What can hang from each mark
kapapeb: bavag buzus dibif fidu
buzus: dibif kapapeb pudavi
pudavi: buzus
fidu: kapapeb
pimaz: selig
dibif: zovuzud
bopa: pimaz selig
bavag: buzus kapapeb
selig: bopa buzus

Every row comes from one small tree of marks. Brackets hold a mark, then the marks that hang from it, in alphabetical order. Every link used is in the known rows. Which tree was each row made from?
Known rows
[selig [bopa pimaz] [buzus dibif pudavi]]: [-25   3 -35  25  17  86  19  28  33  31  -3   0  24   0 -68  11   3 -44
   2   5  21  25  30  32]
[selig [buzus kapapeb]]: [-41 -10  -5 -18  33  28  -4  24   3  -5  -4  12  14 -17 -20  32   1  11
  -3   4 -15  -6  17   4]
[bopa [selig [buzus [kapapeb bavag dibif fidu]]]]: [-46 -17  70 -41  72  47 -15  31   7  30  -1 -47  35  -5 -30  65  17  38
 -45  51 -16  14  -5  31]
[fidu [kapapeb bavag buzus]]: [-20 -33  24 -26   2  -9   1 -30  32  29  48 -68  26  15 -11  32 -18  46
 -38  65 -53  30 -11  29]
[bopa pimaz [selig buzus]]: [ -5  23  31  39  21  46  22  42  26  50 -28  10  32   6 -35   8   3  -2
  17  -7   2  31  -9  33]
[bopa pimaz [selig [buzus kapapeb pudavi]]]: [-25   9  12  40  35  64  30  51  27  43 -29   9  39  14 -74  13   4 -13
  12 -15 -19  26  -4  39]
[pimaz [selig bopa buzus]]: [ -6 -18  14 -41  18  25 -13  -1 -15   2 -46  36  -5  23 -17  42 -15  -9
  17   7  37  -6  47  23]
[buzus [kapapeb bavag] pudavi]: [-38 -35 -25 -13   6  24   9  -1   4  -4  25 -19  28  11 -46  10  15   6
 -24  23 -43   9  -6  14]
[selig bopa buzus]: [-26  -7   4 -27  22  33 -13   4   2  26 -17  22   0 -13  -3  47 -10  -3
  -5   7  15  -8  51  11]
[pudavi [buzus [kapapeb bavag dibif fidu]]]: [-56 -22  30 -42  40   2 -25  48   5   8  26 -46  25 -16  -7  77   9  21
 -35  50  -7  18  -4  18]
[selig [bopa pimaz] [buzus dibif kapapeb]]: [-36   7 -41  -5  41  73  16  61  42  -4   9  12  43  -9 -47  26  19 -17
  -5  21  12  35  29  35]
[bopa pimaz [selig [buzus pudavi]]]: [-11  12  23  53  15  62  27  33  22  63 -33   4  25  14 -64   3  -4 -19
  17 -18  -4  24  -7  35]
[bopa pimaz [selig [buzus dibif kapapeb]]]: [-23  25   6  33  44  82  31  71  41   9  -2  -4  47   0 -65  -4  26  -9
  11   5   1  38 -12  43]
[kapapeb dibif]: [  1 -15  26 -15  27  -9 -24  22  -1  14   6 -26   5   5 -12  15   1  15
 -18  14   7  -1  -5   3]
[bavag buzus kapapeb]: [-34  -2   7  31 -10   0   8  54  30  17  18  -9  -3  26   1  38 -40 -29
  -2 -14   0 -18  -8   1]
[pimaz [selig [buzus kapapeb]]]: [-17 -20   4 -32  29  21  -5  17 -14 -25 -34  27   6  18 -33  28  -4   2
  20   4  12  -5  16  18]
[kapapeb buzus dibif]: [-10 -17  52  -8  47 -11 -20 -17  10  25  15 -40  10  11 -18  34 -14  20
 -40  36  13  25 -13  23]
[pimaz [selig bopa]]: [ 16 -12   5 -39   7   5  -6  -2 -13 -13 -36  33  -5  37  -8  22  -9 -10
  15   9  36   0  34  25]
[bopa [pimaz [selig [buzus dibif]]]]: [  4   6 -16  22   7  40  20  35  18 -10 -18  10  26  24 -50 -13   9 -23
  28  10  33  36 -15  31]
[kapapeb bavag [dibif zovuzud] fidu]: [-27 -32  25 -37  45 -31 -35  -6   5  18  55 -91  38  14   5  66  36  49
 -68  80 -17  25 -11  37]
[bopa pimaz [selig [buzus dibif kapapeb pudavi]]]: [-27  14  -2  47  40  99  35  60  37  23  -9  -9  41   9 -94  -9  18 -27
  11  -7  -7  32  -6  47]
[bavag [kapapeb [buzus pudavi] fidu]]: [-48   6  37  13  30   8  18 -29  32  37  -4 -57   9  20 -33  63 -53 -10
 -45  35  -6  14 -22  20]
[fidu [kapapeb bavag [buzus pudavi] [dibif zovuzud]]]: [ -30  -59   25  -17   30  -20  -26  -20   27   51   72 -112   35   40
  -48   54   -9   52  -53   68  -65   20    4   61]

Write each row's tree
[-36 -18   0 -45  30   4   3   0  11 -16  24 -37  34  -4   1  46  24  27
 -51  61 -29  28 -19  10] => [buzus [kapapeb bavag fidu]]
[-43 -30 -10 -28  24  24   8 -10   7  -2  17 -45  28   6 -35  41  14   7
 -49  48 -39  21 -14  13] => [buzus [kapapeb bavag fidu] pudavi]
[-34 -10  28 -19  36  34   9 -54  27  -7  53 -81  31  -3 -14  36  19  12
 -74  95   8  58 -38  32] => [kapapeb bavag [buzus dibif] fidu]
[-18 -62  18 -13  -4   7 -19  38  22  45  51 -81  10  32 -34  41 -16  13
 -32  36 -52  -2  -4  16] => [fidu [kapapeb [bavag [buzus pudavi]] dibif]]
[-59  -5  -7 -24  27  45   0  40  16 -26  45 -43  27 -26 -20  42  25  -6
 -24  48   1  23  -4  22] => [pudavi [buzus dibif [kapapeb bavag fidu]]]
[-28 -49 -31  12 -13  25  -2  25  33  11  87 -86  19  34 -39  20  11  -5
 -18  31 -58  -2  13  42] => [fidu [kapapeb [bavag [buzus [dibif zovuzud] pudavi]]]]
[-29  20  -8  38  53  64  21  70  40   8  21 -16  57  12 -62   6  41  -1
  10   6  -9  36   6  69] => [bopa pimaz [selig [buzus [dibif zovuzud] kapapeb]]]
[-12 -17   5   9  13  43  11 -18  36  16  34 -75   3  17 -62   5 -27  -5
 -17  29 -34  13   2  31] => [fidu [kapapeb [buzus dibif pudavi]]]
[-15  -2 -41  17  31  26  14  51  22 -29   9   1  47  35 -57   6  32  -9
  23  13  11  35   4  60] => [bopa [pimaz [selig [buzus [dibif zovuzud] kapapeb]]]]
[-41 -42  15 -40  48  17 -12   8   5  11  22 -68  32   9 -45  55  16  20
 -65  60 -31  20 -19  15] => [buzus [kapapeb bavag dibif fidu] pudavi]
[-19  17  20  26  39  48  25  62  31  32 -22  14  43   6 -44  17  12   5
  12  -3 -12  34  -7  37] => [bopa pimaz [selig [buzus kapapeb]]]
[-33 -30 -33 -27  46  60  -8  18  -5 -28  -3   4  14  37 -74  36  13 -24
  13   9  18  -8  65  62] => [pimaz [selig bopa [buzus [dibif zovuzud] kapapeb pudavi]]]
[-30  18  12  36  55 100  35  53  39  23 -14 -31  41   5 -85  18  19 -27
  -8  14  -4  41 -16  46] => [bopa pimaz [selig [buzus dibif [kapapeb fidu] pudavi]]]
[-27 -27  46  -1  72 -15 -26 -38   7  37  28 -91  13  29 -38  78  -4  12
 -66  54  -3  27   0  53] => [kapapeb [buzus pudavi] [dibif zovuzud] fidu]
[-21 -22   2 -56  36  29 -11  19 -11 -17 -40  42   7  23 -27  52  -8  -2
  13  10  23  -3  49  28] => [pimaz [selig bopa [buzus kapapeb]]]
[-33   6  52 -20  61  54   2  26   6  16 -28 -13  15 -10 -24  52   3  12
 -16  16  -9   3   8  24] => [bopa [selig [buzus [kapapeb fidu]]]]
[-39   1  31 -12  50 -33 -22  33  25  25  24 -78  24  22  -7  72 -15  27
 -40  40 -10  -4  -7  29] => [bavag [kapapeb [dibif zovuzud] fidu]]
[-33 -33  16   6   3  13   9 -62  10  28  33 -39  20  16 -35  21  -6   9
 -45  45 -18  34 -18  28] => [kapapeb bavag [buzus pudavi]]
[-47 -32  51 -13  52  62 -10  30   2  41   0 -31  30   6 -67  35   9  22
 -24  19 -26  -1   6  33] => [bopa [selig [buzus [kapapeb bavag dibif] pudavi]]]
[-34   7 -22  24  10  20 -13  38   6 -15  48 -24   7 -11 -18  13  19 -22
  22  -5  16  -5  30  40] => [pudavi [buzus [dibif zovuzud]]]
[-18 -50  -6   0 -27  13   1  18  24  32  44 -58   6  28 -23  28 -18  -1
 -16  22 -60  -3   2  12] => [fidu [kapapeb [bavag [buzus pudavi]]]]
[-20 -32  21 -64  56  24 -26  35 -12  -7 -36  22  11  25 -37  61  -8  10
   1  21  27  -4  45  31] => [pimaz [selig bopa [buzus [kapapeb dibif]]]]
